Each row comes from the steps of one path. Every step used is in the known rows, and no mark comes twice. Write the path behind each row, first mark first.
Known rows:
z -> w -> s: -.01,-.24,-.31,.21,-.21,-.12,-.21,-.08,-.16,.05,.18,.19,.08,-.10,.03,.07,-.09,-.06,.19,-.28,-.13,.01,.01,.23,.37,.14,.04,.13,-.09
e -> q: .17,-.08,-.04,.01,.00,.04,.23,.10,-.24,.09,-.01,.17,.20,.37,.14,-.07,.10,.11,.13,-.23,-.04,.00,-.21,.03,-.45,-.12,.05,-.31,.08
z -> a -> e -> y -> c: .03,.20,.04,-.19,-.27,-.08,.08,-.28,.16,-.04,-.18,.14,.08,.17,-.09,-.28,.00,.18,.12,.54,-.03,-.17,-.02,-.17,-.03,-.07,.29,.15,-.08
y -> z -> a -> e -> q: -.19,.17,-.22,-.16,-.19,.03,.23,-.09,.11,-.06,-.22,.01,-.02,.17,.17,.08,-.04,-.10,.03,.14,-.38,-.01,.48,.08,-.37,-.01,.12,.11,.34
a -> e -> q: -.23,.08,-.18,.06,-.01,.07,-.01,.15,-.04,-.06,-.02,.25,.19,.13,.23,.13,-.01,-.05,-.05,-.18,-.18,-.04,-.05,-.14,-.40,.11,.19,-.06,-.06
q -> z -> a: .07,.15,.25,-.17,-.13,-.15,-.04,.05,.01,.15,-.08,-.36,.18,-.26,.05,-.14,.00,.01,.33,-.10,-.16,-.05,.54,.14,-.13,-.20,-.08,.18,.19
k -> z: -.21,.12,-.07,.15,.11,-.10,-.27,-.22,-.24,.14,.16,-.15,.14,.00,.07,-.03,-.21,-.08,.42,-.12,-.16,.07,-.07,.11,-.10,-.01,.04,-.02,.29
z -> a -> e -> q: -.09,.07,-.06,-.16,-.07,.16,.48,.00,-.07,-.05,-.12,.03,.19,.14,.13,.07,-.05,.04,-.08,-.01,-.34,-.12,.29,-.01,-.35,-.07,.08,.09,-.07
e -> q -> z -> w: -.01,-.23,.16,.16,-.31,.03,.10,.29,-.47,.31,.01,-.11,.11,-.22,.21,.02,.08,.03,.21,-.72,-.13,-.13,.22,.01,-.23,.06,-.23,.12,.24
y -> z -> w -> s: -.05,-.07,-.41,.14,-.30,-.19,-.38,-.10,.04,.01,.02,.17,-.15,-.04,.12,.09,-.06,-.17,.29,-.10,-.22,.13,.24,.29,.27,.17,.14,.17,.32
u -> k: .15,.22,-.09,.03,.32,.03,.25,.12,.14,-.23,.02,.05,.16,.01,-.16,.14,.09,.01,-.14,.11,.09,.03,-.14,-.01,-.10,-.20,.05,-.26,-.06
z -> a -> e -> y -> u -> k: -.15,.16,-.01,-.11,-.07,.16,.44,-.16,.17,-.09,-.05,.11,.03,-.02,.00,.03,-.19,.19,-.33,.44,.08,.09,.12,-.24,.07,-.23,.08,.17,-.37
z -> w -> e -> y -> u -> k: .10,-.30,-.25,.27,-.18,-.02,.11,-.01,.02,.07,-.04,.17,-.26,.05,-.28,.01,.04,.15,-.21,-.06,.12,.15,-.18,-.15,.71,.02,-.08,.27,-.41
y -> z -> w -> e -> q -> s: .10,-.27,-.29,.13,-.26,-.22,-.31,.08,.14,.05,-.20,.10,-.37,.10,-.19,.05,.24,-.08,.30,-.45,-.24,-.04,.25,.38,.40,.29,.01,.06,.39
y -> z: .07,.21,-.27,-.03,-.11,-.26,-.31,-.07,.17,-.04,-.09,.00,-.11,.14,.03,-.08,.09,-.17,.35,.14,-.12,.19,.19,.17,-.21,-.12,.21,-.12,.40
q -> c: .15,.08,.24,-.13,.06,-.17,-.20,-.14,.08,-.02,-.13,-.15,-.15,.20,.03,-.10,.21,-.06,-.01,.04,.14,.15,.00,.09,-.30,-.31,-.24,-.35,.03
u -> k -> e -> q: .19,-.03,.18,-.22,.52,.35,.41,.33,-.01,-.25,.13,-.07,.12,.00,-.08,.17,.17,-.16,-.40,-.02,.06,-.21,-.22,.06,-.30,.01,-.02,-.37,-.15
y -> u -> k -> e: .07,-.04,.14,-.34,.34,.27,-.14,.01,.11,-.10,.25,-.18,-.27,-.07,-.17,.06,.08,-.23,-.21,.23,.05,.01,-.07,.06,.29,-.07,.08,-.09,-.38
z -> a -> e: -.12,.21,-.14,-.16,-.09,-.03,.22,-.13,.11,-.14,-.04,-.06,.09,-.08,-.02,.00,-.04,-.11,.06,.13,-.32,-.03,.37,.09,-.08,-.13,.19,.22,-.12
y -> u -> k -> e -> q -> s: .10,-.22,.34,-.36,.38,.34,-.16,.14,.10,-.07,.21,-.08,-.32,.00,-.14,.07,.13,-.09,-.18,-.09,.17,-.12,-.19,.22,.26,.07,.01,-.33,-.24
e -> y: .30,.07,.06,.13,-.18,-.29,-.05,-.08,.00,.08,-.04,.26,.24,.17,.02,-.30,-.05,.20,.19,.19,.34,.22,-.34,-.20,-.34,-.18,.13,-.26,-.08
a -> e -> y: -.08,.21,-.10,.16,-.16,-.24,-.19,.01,.16,-.09,-.07,.37,.19,-.05,.17,-.10,-.09,.03,.05,.18,.20,.11,-.18,-.33,-.23,.04,.28,.01,-.17
y -> u -> k -> e -> q: .06,-.18,.17,-.31,.32,.44,.09,.07,-.08,-.03,.22,-.09,-.20,.11,-.05,.10,.06,-.14,-.33,.05,.05,-.06,-.18,.02,.07,-.05,-.03,-.19,-.35
u -> k -> z: -.18,.23,-.06,.15,.41,.09,.16,-.02,-.08,-.13,.16,-.13,.20,-.12,-.02,.23,-.15,.02,-.01,.01,-.01,.01,-.13,.07,-.04,-.05,-.08,-.13,.22
u -> k -> e -> y -> z -> a: .33,.19,.21,-.33,.25,.07,.45,.03,.28,-.30,-.02,-.15,-.02,-.15,-.13,-.03,.03,-.05,-.31,.50,.20,-.09,.09,.06,-.17,-.11,.02,-.19,-.01

Write each row's path:
-.13,.01,.10,.19,.07,.06,.01,-.24,-.10,.17,.10,.10,.08,.12,.08,-.07,-.29,.31,-.06,.23,.35,.26,-.41,-.25,.10,-.15,-.09,-.09,-.08 | e -> y -> u -> k -> z
.21,.13,.12,-.26,.53,.16,.12,.23,.18,-.36,.19,-.18,.00,-.24,-.22,.14,.18,-.27,-.25,.17,.09,-.17,-.07,.11,-.04,-.01,.09,-.24,-.21 | u -> k -> e
.24,.03,.10,-.06,.07,.06,.32,.14,.10,-.22,.09,-.09,-.18,-.33,-.18,.07,.11,-.21,-.28,.17,.25,-.06,.00,-.01,.01,.10,-.03,-.07,-.03 | u -> k -> e -> y -> z -> w
-.18,.15,-.23,.25,-.45,-.27,-.16,-.06,.10,-.01,-.12,.27,-.11,-.20,.12,.01,-.08,-.12,.08,.04,.04,.14,.17,-.24,-.11,.16,.20,.27,.11 | a -> e -> y -> z -> w
-.14,-.06,-.21,.41,.13,.00,.23,.03,-.12,-.03,.03,.02,.09,-.14,-.20,.22,-.15,.15,-.14,-.11,.04,.00,-.22,-.13,.40,.11,-.24,.17,.00 | u -> k -> z -> w -> e -> y
-.26,-.17,-.25,.33,.24,.24,.37,.14,-.29,-.01,.06,-.07,.08,.00,-.14,.39,-.07,.08,-.20,-.41,-.23,-.12,-.10,.04,.28,.18,-.30,.17,.12 | u -> k -> z -> w -> e -> q
-.14,.22,.26,.02,-.23,-.18,-.09,.11,.14,.06,-.12,-.11,.26,-.38,.24,-.12,-.12,.12,.12,.03,.01,-.03,.46,-.20,-.21,-.02,.01,.30,.06 | q -> z -> a -> e -> y
-.03,-.30,.03,.21,-.44,-.22,-.54,.10,-.06,.38,-.06,-.06,-.18,-.22,.00,-.17,-.02,.06,.22,-.36,.03,.15,.18,-.17,.58,.16,-.17,.52,-.13 | q -> z -> w -> e -> y -> u
.19,-.24,-.14,.06,.16,-.20,-.48,.26,.25,-.07,-.18,.23,.01,.37,-.17,-.03,.25,.15,.21,-.37,-.09,-.13,-.23,.25,.24,.17,.05,-.30,.03 | w -> e -> q -> s
.01,.17,.00,-.06,-.19,-.10,.28,-.15,.14,-.06,-.10,.12,.23,-.01,.05,-.14,-.14,.09,.00,.29,.00,.04,.16,-.15,-.20,-.14,.18,.14,-.21 | z -> a -> e -> y
.32,.10,.10,-.05,-.24,-.24,-.26,-.27,.06,.10,-.13,.26,.07,.37,-.13,-.49,.17,.28,.32,.46,.31,-.08,-.56,-.21,-.07,-.11,.33,-.28,.08 | e -> y -> c
-.19,.18,.00,-.25,-.16,.03,.20,-.14,.18,-.07,-.33,-.08,-.20,.23,.30,.11,.04,-.04,-.15,.16,-.24,.06,.52,.11,-.44,-.13,-.17,-.05,.35 | y -> z -> a -> e -> q -> c
.26,.19,.16,-.14,.30,-.01,.09,.15,.30,-.27,.03,-.01,-.02,-.14,-.06,-.01,.10,-.14,-.28,.39,.34,-.03,-.14,-.05,-.22,.01,.10,-.31,.02 | u -> k -> e -> y -> z
.21,.15,-.05,.10,-.27,-.41,-.20,-.13,.18,.08,-.15,.24,.02,.20,.14,-.27,-.03,.13,.26,.33,.26,.23,-.13,-.12,-.38,-.13,.14,-.22,.32 | e -> y -> z
.01,-.24,-.26,.07,-.28,-.10,-.12,-.01,.03,.10,-.31,-.07,-.45,.29,.01,.10,.23,-.08,-.03,-.26,-.24,.09,.26,.18,.07,.06,-.32,.05,.31 | y -> z -> w -> e -> q -> c
-.13,.24,-.02,-.05,.36,.20,.55,-.15,-.11,-.13,.09,-.31,.22,-.11,-.12,.20,-.16,.11,-.04,.11,-.13,-.07,.14,.15,-.02,-.20,-.17,-.01,.16 | u -> k -> z -> a
-.52,.19,-.05,.24,.06,.11,-.20,-.13,.07,-.01,.09,.20,.04,-.07,.22,.12,-.38,.13,-.18,.22,.20,.19,-.24,-.40,.14,.06,.06,.16,-.17 | a -> e -> y -> u -> k -> z
.34,.03,.22,-.35,-.06,-.13,.04,-.11,.20,-.04,-.01,-.17,-.08,-.04,-.01,-.31,.05,-.15,.08,.44,.10,-.03,.18,.12,-.25,-.03,.13,-.10,.08 | k -> e -> y -> z -> a
.16,-.10,.08,.03,-.27,-.16,-.21,-.26,-.03,.27,.04,.23,-.03,.27,.10,-.36,-.12,.20,.19,.26,.35,.31,-.36,-.21,-.02,-.22,.10,-.10,-.23 | e -> y -> u
.23,-.26,-.27,.29,-.33,-.27,-.02,.04,-.03,.13,-.11,.17,-.05,.05,-.26,-.14,.10,.08,.12,-.18,.05,.08,-.15,-.04,.40,.08,-.01,.25,-.24 | z -> w -> e -> y
-.22,-.04,-.30,.29,.26,.09,.14,.02,-.11,-.10,.10,-.15,.01,-.17,-.28,.34,-.07,-.07,-.08,-.23,-.23,-.04,.00,.11,.50,.14,-.22,.23,.03 | u -> k -> z -> w -> e
.15,.01,.08,.10,-.02,.00,.11,-.14,.09,.08,.04,.24,.00,.18,-.01,-.15,-.06,.27,-.17,.33,.43,.28,-.41,-.27,.03,-.27,.03,-.20,-.29 | e -> y -> u -> k
.42,.00,.32,-.35,.03,-.07,-.39,-.13,.11,.01,.08,-.01,-.04,.13,-.19,-.47,.24,-.09,.21,.45,.27,-.26,-.43,-.06,-.03,.10,.32,-.21,-.09 | k -> e -> y -> c
.34,.11,.23,-.14,.38,.05,.21,.19,.16,-.26,.12,.01,.14,-.16,-.13,-.01,.11,-.05,-.32,.33,.40,-.10,-.35,-.10,-.14,-.04,.05,-.33,-.27 | u -> k -> e -> y
-.50,.06,.05,.00,-.19,.08,.00,-.47,-.16,.23,.10,-.07,.04,.00,.20,-.10,-.45,.12,.13,.21,-.12,.14,.12,-.10,.11,.00,-.01,.40,-.01 | k -> z -> a -> e -> y -> u
-.06,-.15,.36,-.25,.29,.41,-.18,.24,-.08,.08,.19,-.25,-.16,-.16,.14,.10,.06,-.11,-.25,-.15,.07,-.12,.03,-.03,.09,.01,-.11,-.03,-.16 | y -> u -> k -> e -> q -> z
.03,-.15,-.12,.15,.04,-.15,-.50,.39,.07,.10,-.18,.02,.15,.20,.10,.00,.13,.11,.16,-.39,-.23,-.09,.03,-.04,.01,.12,-.09,.03,.14 | w -> e -> q -> z
-.24,-.17,-.36,.30,-.11,-.11,-.27,-.09,-.25,.14,.10,-.17,-.07,-.10,-.18,.10,-.10,-.12,.36,-.40,-.37,.03,.10,.20,.51,.24,-.12,.42,.14 | k -> z -> w -> e
-.35,-.02,-.21,.34,.23,.16,.06,-.03,-.20,-.09,.25,.02,.19,-.26,.01,.37,-.30,.03,-.05,-.20,-.08,-.05,-.10,.16,.40,.16,-.14,.11,.12 | u -> k -> z -> w -> s
.18,-.44,-.16,.16,-.16,-.08,-.14,.20,-.06,.09,-.10,.11,-.21,.08,-.28,.06,.27,.00,.22,-.65,-.17,-.11,.02,.32,.49,.27,-.07,.05,-.01 | z -> w -> e -> q -> s
.04,-.19,.40,-.35,.36,.47,.05,-.01,-.03,-.02,.09,-.23,-.36,.17,.04,.09,.16,-.10,-.52,.09,.19,.01,-.17,.06,-.01,-.16,-.33,-.31,-.31 | y -> u -> k -> e -> q -> c
.12,-.29,.39,-.18,-.06,.18,-.06,.36,-.35,.20,.17,-.36,-.03,-.42,.10,.00,.15,-.32,.09,-.57,-.12,-.28,.29,.15,-.16,.27,-.16,.11,.08 | k -> e -> q -> z -> w
-.39,-.06,.00,.19,-.28,.06,-.10,.33,-.26,.14,-.04,.01,.08,-.36,.31,.20,.00,-.13,.04,-.62,-.23,-.15,.35,-.14,-.19,.27,-.08,.33,.08 | a -> e -> q -> z -> w
-.47,.07,.20,-.05,.07,.21,.21,-.29,-.22,.09,-.07,-.27,.09,.10,.31,.15,-.22,.06,-.08,-.10,-.30,-.09,.24,.07,-.34,-.04,-.36,.08,.26 | k -> z -> a -> e -> q -> c
